Every row comes from one small tree of marks. The marks that hang from a mark follow it in brackets, in the order of their numbers. Every link used is in the known rows. Which tree was each row made from?
Known rows
Z_291{Z_887{Z_17{Z_429{Z_880}}}}: [+0.88,-1.08,-0.06,-0.36,-0.30,-4.51,+0.92,-0.78,+0.76,+1.09,-2.05,+0.21,-0.44,+1.74,+0.94,+1.06,+0.19]
Z_978{Z_887{Z_17{Z_429 Z_814} Z_291}}: [-0.67,+1.31,-0.14,+0.21,+1.64,-0.94,+3.81,+2.25,+3.58,+2.64,+0.68,-4.80,+0.19,-1.00,+2.39,+0.72,+1.20]
Z_880{Z_429{Z_17}}: [-0.02,-2.59,+1.26,+1.10,+1.78,+1.18,-1.75,-0.80,-1.48,-1.66,+1.33,+1.89,-0.94,-1.05,-2.80,-2.17,-1.40]
Z_887{Z_978}: [-4.05,-1.26,-0.43,-2.02,+2.14,+5.24,-1.49,-1.23,-1.51,+1.14,-2.32,+3.55,+1.03,+1.19,-2.18,+0.13,-0.61]
Z_429{Z_17 Z_880}: [+2.13,-1.92,-3.02,-0.27,-2.17,-1.70,-3.43,-1.50,-3.06,-3.60,+1.52,+2.92,-1.49,+2.35,-4.11,-3.75,-2.20]
Z_880{Z_429}: [-1.13,-0.82,+1.78,-0.10,+2.70,+3.07,+0.31,-1.97,-0.84,+0.18,-0.15,+2.45,-0.86,-0.73,-1.82,-1.58,-1.45]
Z_887{Z_291}: [-2.61,-0.09,+0.73,+1.57,+1.73,+4.97,+3.35,-1.04,-2.16,+2.20,-1.50,+0.20,+0.43,+2.28,+1.03,-0.26,-0.18]
Z_291{Z_887{Z_17 Z_978}}: [-1.55,-2.16,-0.20,-0.60,+0.46,-1.28,+0.15,-0.45,-0.50,+2.27,-4.64,+0.08,+1.29,+1.59,+0.32,+2.34,+0.57]
Z_814{Z_17 Z_880}: [+4.42,+4.16,+2.76,+0.52,-6.01,+1.74,-0.97,-2.25,-1.81,-4.61,-1.30,+5.74,+1.80,+2.80,-1.13,-2.32,+0.13]
Z_814{Z_880}: [+1.22,+3.06,+1.25,-0.53,-3.55,+2.99,+0.58,-3.45,-1.33,-1.04,-0.16,+3.38,+0.95,+1.69,-1.92,-1.00,-0.86]
Z_291{Z_887{Z_17{Z_429 Z_814} Z_978}}: [-0.85,-1.70,-0.89,-0.31,+1.16,-2.55,-1.42,+1.51,+0.14,+1.44,-1.14,-1.68,-0.19,-1.12,+1.22,+2.13,+1.26]
Z_429{Z_880}: [+0.42,+0.66,-1.96,-1.93,-0.78,+0.90,-0.39,-2.91,-1.99,-1.09,-0.56,+3.78,-1.33,+2.68,-2.64,-2.92,-2.30]
Z_978{Z_887{Z_17}}: [-0.81,+0.48,+0.97,-1.38,+0.75,-0.07,+4.29,-1.08,+4.19,+2.77,-3.14,+0.39,+0.89,+1.45,-0.41,+1.20,-1.13]
Z_17{Z_814}: [-0.67,+1.01,+0.13,+0.61,+1.89,+5.31,+0.11,+0.25,-0.96,+0.30,+1.37,+2.97,-2.35,-1.27,-1.74,-0.10,-2.81]
Z_887{Z_17{Z_429} Z_291 Z_978}: [-4.47,-2.26,-0.94,-0.39,+1.01,+0.38,-2.12,+2.07,-0.74,+0.10,+1.69,-5.61,+3.61,-2.14,+3.78,+1.86,+3.59]
Z_291{Z_887{Z_17{Z_429} Z_978}}: [-1.50,-2.24,-0.20,-0.84,+0.90,-2.89,-0.66,+0.30,+0.41,+1.83,-2.83,-0.51,+0.73,+0.69,+0.93,+2.22,+1.36]
Z_17{Z_429 Z_814}: [-0.27,+0.75,-0.25,-0.02,+2.98,+1.90,-1.36,+1.56,+0.88,-0.60,+5.29,+1.80,-2.98,-2.79,-0.16,-0.21,-1.17]

Which tree is each row?
[-0.83,+1.17,-0.18,+0.58,+1.02,+0.64,+4.47,+1.42,+2.76,+3.01,-1.17,-4.26,+0.35,-0.13,+1.69,+1.05,+0.39] | Z_978{Z_887{Z_17{Z_814} Z_291}}
[+2.61,+1.37,+1.02,-0.67,-1.36,-0.98,-1.79,-0.59,-0.42,-4.06,+0.24,+5.83,-0.69,+2.17,-0.46,-2.82,-0.08] | Z_814{Z_17{Z_429{Z_880}}}
[-1.39,+0.75,+0.53,-0.02,+0.97,+0.23,+5.35,+0.06,+2.91,+3.46,-2.91,-3.17,+1.39,+1.63,+1.63,+0.99,+0.56] | Z_978{Z_887{Z_17 Z_291}}
[+0.13,-0.62,-0.93,-0.30,-0.56,-3.06,-1.94,+1.23,-0.02,+0.60,-0.41,-2.34,+0.41,-1.11,+1.29,+1.71,+1.80] | Z_291{Z_887{Z_17{Z_429 Z_814{Z_880}} Z_978}}
[-1.02,-1.62,-0.66,-0.06,+0.64,-0.87,-0.84,+1.00,-0.76,+1.74,-3.07,-1.07,+0.28,-0.32,+0.41,+2.23,+0.52] | Z_291{Z_887{Z_17{Z_814} Z_978}}
[+0.42,+2.42,-0.21,+0.16,-0.09,-1.58,+3.37,+1.86,+3.42,+1.78,+1.24,-5.44,+0.53,-0.90,+2.38,+0.50,+1.68] | Z_978{Z_887{Z_17{Z_429 Z_814{Z_880}} Z_291}}
[+1.81,+2.87,+0.20,+0.80,-0.95,+3.35,-1.39,-0.09,-1.80,-1.84,+3.57,+0.25,-1.52,-2.92,-1.62,-1.61,-1.21] | Z_17{Z_814{Z_880{Z_429}}}
[+0.87,+0.80,+0.54,-0.01,-1.97,-1.09,-2.03,+0.64,+1.56,-2.53,+4.92,-1.39,+0.86,-3.62,+1.15,+1.32,-0.18] | Z_887{Z_17{Z_429 Z_814{Z_880}}}
[+0.12,-1.44,+1.00,+0.20,+0.33,-3.40,+1.73,-0.77,+1.42,+1.96,-2.53,+0.74,-0.20,+1.44,+1.24,+2.11,+0.01] | Z_291{Z_887{Z_17{Z_429}}}
[-3.59,-1.37,-1.84,+0.31,+1.35,+0.88,-3.23,+4.05,-1.16,-0.57,+4.06,-7.50,+2.31,-4.57,+3.85,+1.77,+3.37] | Z_887{Z_17{Z_429 Z_814} Z_291 Z_978}
[-0.42,+1.08,-0.78,-1.00,+0.60,-2.62,+3.90,+0.53,+3.37,+2.32,-0.48,-4.19,+0.62,+1.00,+2.12,-0.14,+1.49] | Z_978{Z_887{Z_17{Z_429{Z_880}} Z_291}}
[+4.59,+4.07,+2.72,+0.10,-5.36,-0.77,-1.96,-1.22,-0.41,-5.12,+1.45,+5.03,+1.36,+1.62,+0.06,-2.43,+1.31] | Z_814{Z_17{Z_429} Z_880}
[+1.68,+0.23,+0.38,+0.67,-1.07,-3.58,+0.34,+0.34,+0.65,+0.71,-0.25,-0.95,-0.61,-0.38,+1.13,+1.64,+0.55] | Z_291{Z_887{Z_17{Z_429 Z_814{Z_880}}}}
[+0.62,-1.06,+0.46,+1.09,+0.11,-1.34,+1.55,-0.24,+0.11,+1.83,-2.81,+0.15,-0.78,+0.49,+0.52,+2.19,-0.76] | Z_291{Z_887{Z_17{Z_814}}}
[+2.92,-1.30,-3.89,+0.58,-1.81,-1.15,-4.72,+0.64,-3.38,-4.32,+3.92,+1.26,-2.79,-0.11,-3.91,-3.85,-2.28] | Z_429{Z_17{Z_814} Z_880}
[+0.50,-2.11,+0.59,+1.72,+2.04,+1.45,-2.75,+0.52,-1.64,-2.06,+3.03,+0.70,-1.86,-2.63,-2.61,-2.16,-1.52] | Z_880{Z_429{Z_17{Z_814}}}
